Each row comes from the steps of one walk. Every step used is in the known rows, and no mark comes twice. Write the walk behind each row, first mark first.
Known rows
G/D/Q: [ 1.273 -0.022  0.249 -1.527 -2.405  0.005 -0.101  0.614  0.019 -0.813
 -1.676  0.514  0.754  0.460  0.718  0.141  0.625  0.152 -0.713 -0.185
 -1.281 -0.538  0.645]
V/Y/D/Q/H: [ 0.019  0.939  0.474  2.331  1.034  0.561 -0.970 -0.168  0.938  0.255
  1.245  0.065 -1.864  0.284  0.687 -0.539  0.247  0.250  2.557 -0.469
  0.887  0.803 -0.674]
D/Q/H: [ 1.236 -0.579  0.333  0.030  0.825  0.399  0.140  0.140  1.094 -2.085
 -2.692  0.679  0.140 -0.220  2.458  1.053  0.139  0.108 -0.068  0.001
 -0.239 -1.310  1.029]
L/P/Q: [ 0.282 -2.243 -1.404 -1.162  1.779 -0.898  0.223 -0.602 -0.070  0.701
  1.035 -0.024  0.891 -0.583  1.690 -1.020 -0.336 -0.868 -3.658  1.474
 -0.057 -1.778 -0.460]
R/Q/H: [ 1.285 -0.058  0.891  0.740 -0.217  0.718  0.096 -0.002  0.611 -0.546
 -1.152  0.240 -0.377 -0.621  2.695  0.147 -0.069 -0.178 -0.241  0.444
 -1.278 -0.718  1.555]
Q/D: [ 0.018 -0.429  0.843  1.960  1.800 -1.016  0.095  0.476 -0.389 -0.780
 -0.791 -0.305 -0.897  0.491 -0.053  1.204  0.649 -0.418 -2.497 -0.037
 -1.784  0.325  1.497]
R/Y: [ 0.004  0.673  0.624  0.383 -0.301  0.477 -0.414 -0.371 -1.088  0.690
  1.262 -0.616  0.262  1.184  2.000 -1.203  0.169  0.257 -1.563  1.124
 -0.705  0.268  0.344]
D/Q/H/Y: [ 0.137 -0.215  0.041 -1.258  0.591 -0.050  0.557  0.149  0.881 -0.978
 -2.265  0.287  0.208  0.210  1.026  0.953  0.075  0.542  1.583  0.551
 -0.059 -0.867  1.169]
L/P: [-0.277 -1.585 -1.286 -1.161  3.019 -0.411  0.550 -0.542 -0.701  0.803
 -0.441 -0.159  0.404 -0.102  2.185  0.486 -0.390 -0.250 -3.618  0.001
  0.746 -1.900  0.640]
P/L: [ 1.136 -1.665 -0.835  0.807  3.010  0.015 -0.477  0.009 -0.120  0.782
 -1.285 -0.235  0.505  0.942  1.363  0.090  0.765 -0.597  0.799  0.298
 -2.253  0.721  1.044]
P/Y/D/Q/V: [ 0.709  1.011 -0.081  2.962 -1.275 -0.422 -0.876  0.226  0.316 -1.060
 -0.062  0.094  0.874 -0.031 -2.069  0.169 -0.947 -1.065  1.361 -0.753
  0.614  0.736 -1.601]
G/D/Q/V/Y/H: [ 1.168  2.285  0.254 -1.660 -3.750  0.549 -0.373  0.268 -0.424  0.117
  0.546  0.080  0.330 -0.055 -2.747  0.382  0.092  0.162  0.181 -1.012
  2.000  0.704 -1.121]
G/D: [-0.038 -0.679  0.920 -0.799 -0.557  0.067  0.497  0.645 -0.589  1.602
 -0.802  0.192 -0.148  0.546  0.508 -0.848  0.675  0.083 -1.680 -0.568
 -1.509  0.441  0.962]
L/P/K: [-0.749 -1.907  0.458 -0.017  1.523 -1.430  0.635 -0.303  0.340  2.173
 -0.383 -0.118 -0.697 -0.268  1.435 -0.559  0.525 -0.920 -7.320 -0.374
  1.356 -1.653  0.102]
G/D/Q/V/Y: [ 0.889  1.862  0.458 -1.169 -2.594 -0.536 -0.771  0.041  0.226 -0.601
 -1.186  0.090  1.174  0.485 -2.247  1.781 -0.412 -0.004 -0.131 -0.695
  0.468  0.198 -0.182]
D/Q/H/Y/R: [-0.743 -0.078 -0.494 -2.021 -0.759  0.482  0.657  0.017  0.111 -1.654
 -1.054  0.503 -0.042  0.018 -0.104  0.404  0.215  1.192  2.491 -0.267
  0.985 -0.121 -0.180]
R/Y/D: [-0.804  0.760  0.721  1.863 -0.169  0.841 -0.693 -0.020 -1.168  1.913
  3.431 -0.626 -1.074  0.831  0.557 -2.624  0.642  0.378  0.181  0.498
 -0.503  1.478 -0.888]
D/Q/V: [ 1.270  0.157 -0.141 -0.603 -0.411 -0.427  0.051  0.212  0.594 -2.742
 -3.106  0.422  2.099 -0.448 -0.776  2.538 -0.664 -0.525 -0.796 -0.351
 -0.257 -1.031  0.293]
Q/H: [ 0.007 -1.203  0.953  0.735  2.611  0.433  0.716  0.153  0.459  0.362
 -1.796  0.368 -0.766 -0.146  2.241 -0.080  0.097  0.003 -0.950 -0.333
 -0.517 -0.301  1.333]
D/Q: [ 1.143 -0.469 -0.300 -0.035 -0.209 -0.159 -0.181  0.093  0.310 -1.915
 -1.906  0.237  1.034  0.416  1.818  0.836  0.069 -0.292 -0.453  0.219
 -1.103 -0.968  0.714]
H/Y: [-1.298 -0.908  0.085 -0.659  1.368 -0.449  0.824  0.139 -0.473  1.549
 -0.633 -0.469  0.271  0.896  0.184 -0.220  0.043  0.063  0.108  0.388
 -1.192  0.467  1.183]
L/P/Q/H/Y: [-0.732 -1.997 -1.134 -2.384  2.669 -0.802  0.972 -0.546  0.466  1.575
  0.825 -0.015  0.097 -0.822  0.936 -0.789 -0.373 -0.020 -1.701  1.771
  0.974 -1.699  0.012]

Write each row's walk
[ 0.494 -0.426  0.452  1.595  0.955  0.736 -0.129  0.509  0.975 -0.774
 -0.437  0.674 -1.270 -0.580  0.842 -0.396  0.551  0.215  1.685 -0.519
 -0.026 -0.071 -0.260]
Y/D/Q/H
[-2.217 -0.758 -0.444 -1.404  0.114  0.065  0.902 -0.023 -1.292  0.878
  0.513 -0.273 -0.029  0.730 -0.975 -0.832  0.177  0.683  0.818 -0.427
 -0.114  1.205 -0.137]
H/Y/R
[-1.950 -0.796  0.836  0.936  2.605  0.377  0.923  0.513  0.219  2.675
  0.939 -0.032 -2.027 -0.100 -0.789 -1.382  0.563  0.553  2.131 -0.433
 -0.127  1.342  0.277]
Q/H/Y/D
[-0.822  1.096  0.006  0.108 -2.676 -0.636 -0.002  0.180 -1.254 -1.333
  1.490 -0.621 -0.706  0.210 -2.126  0.590  0.558  0.471  0.571  0.481
 -1.349  1.011  0.573]
H/Y/R/Q/D
[ 0.786  1.330 -0.100  0.241 -0.306 -0.633 -0.788 -0.429  0.575 -1.583
 -1.493 -0.199  1.486  0.435 -1.003  2.329 -0.950 -0.459  0.192 -0.260
  0.642 -0.150 -0.110]
D/Q/V/Y
[ 1.382  0.662  0.443 -2.023 -2.706 -0.367  0.167  0.726  0.302 -1.612
 -2.825  0.679  1.769 -0.404 -1.974  1.924 -0.076 -0.106 -1.019 -0.750
 -0.429 -0.672  0.203]
G/D/Q/V
[-1.570 -1.853 -0.954 -0.835  2.716 -0.438  0.713 -0.207  0.468  2.768
  3.167  0.015 -1.322 -1.221 -0.645 -2.144  0.123  0.087  0.053  1.182
  1.206 -0.463 -1.197]
L/P/Q/H/Y/D
[ 0.548  0.993 -1.843 -0.257 -2.328 -0.267 -0.413 -1.115 -1.235 -1.464
  0.807 -0.187  1.714 -0.895 -1.001  0.648 -1.968 -0.667 -1.826 -0.404
  2.477 -1.130 -1.521]
L/P/Y/R/Q/V
[-1.626 -1.969 -1.598 -2.962  1.248 -0.279  1.063 -0.651 -0.290  0.824
  2.084  0.220 -0.159 -1.006 -0.229 -1.375 -0.163  0.592 -0.705  0.999
  2.057 -0.962 -1.276]
L/P/Q/H/Y/R
[ 0.080  0.205  0.572 -0.588 -0.476  0.295  0.529 -0.019  0.381  0.437
 -0.765 -0.155 -0.243 -0.244  1.209  0.121 -0.193  0.275  1.110  0.931
 -1.155 -0.229  1.715]
R/Q/H/Y
[-0.096  1.213  0.406  0.784 -1.254  1.054 -0.704 -0.834 -0.230 -0.354
  1.503 -0.150 -1.148  0.057  1.354 -0.733 -0.226  0.546  1.514 -0.274
  0.641  0.821 -0.223]
V/Y/R/Q/H
[-0.735  0.522 -0.271 -0.360 -0.501 -0.479  0.251  0.574  0.357 -0.336
 -0.369 -0.002  0.745 -0.450 -3.854  1.232 -0.236  0.025  2.404 -0.418
  0.153  0.614 -0.786]
H/Y/D/Q/V
[-0.835 -0.064 -0.432  0.144 -0.372 -0.176 -0.042  0.429  0.104  0.509
  0.838 -0.176 -0.244  0.439 -1.148 -0.531  0.498  0.262  2.813  0.172
 -0.661  0.605 -0.338]
H/Y/D/Q
[ 0.600  1.464  0.671  1.310 -0.982  1.221 -0.943  0.012  0.216 -0.629
  2.019  0.143 -1.155  0.084  1.335 -1.272  0.645  0.887  1.700  0.662
  0.701  0.120 -0.913]
R/Y/D/Q/H
[ 0.326  0.745 -0.104 -0.560 -2.733  0.454  0.088 -0.109 -0.623 -1.957
 -0.492  0.177  1.327 -1.065 -1.682  0.968 -0.665 -0.167 -0.146 -0.687
 -0.302  0.297 -0.460]
Y/R/Q/V
[ 0.985  2.215  0.248  0.421 -2.430  0.822 -0.537 -0.408 -0.522  0.485
  1.737 -0.618  0.183 -0.536 -1.393  0.007 -0.666 -0.571  0.162 -0.169
  1.116  0.985 -0.501]
R/Q/V/Y/H
[-1.303  0.754  0.749  2.410  1.721 -0.216 -0.493 -0.115 -0.077  2.011
  1.720 -0.511 -0.770  0.128 -2.847 -0.024 -0.449 -0.435  0.716 -1.231
  0.551  2.102 -1.040]
Q/V/Y/D
[ 0.314 -0.282 -0.163  1.509  0.033  0.237 -0.493  0.401  0.298 -0.601
  0.297  0.228 -0.283  0.052  0.373 -0.597  0.575 -0.174  1.294 -0.349
 -0.857  0.198 -0.492]
Y/D/Q
[-0.187  0.916 -0.142  2.273  0.045  0.065 -1.339 -0.205  0.229  0.555
  1.988 -0.403 -0.920  0.960  0.058 -0.715  0.204 -0.133  2.059 -0.295
  0.060  1.149 -0.889]
V/Y/D/Q
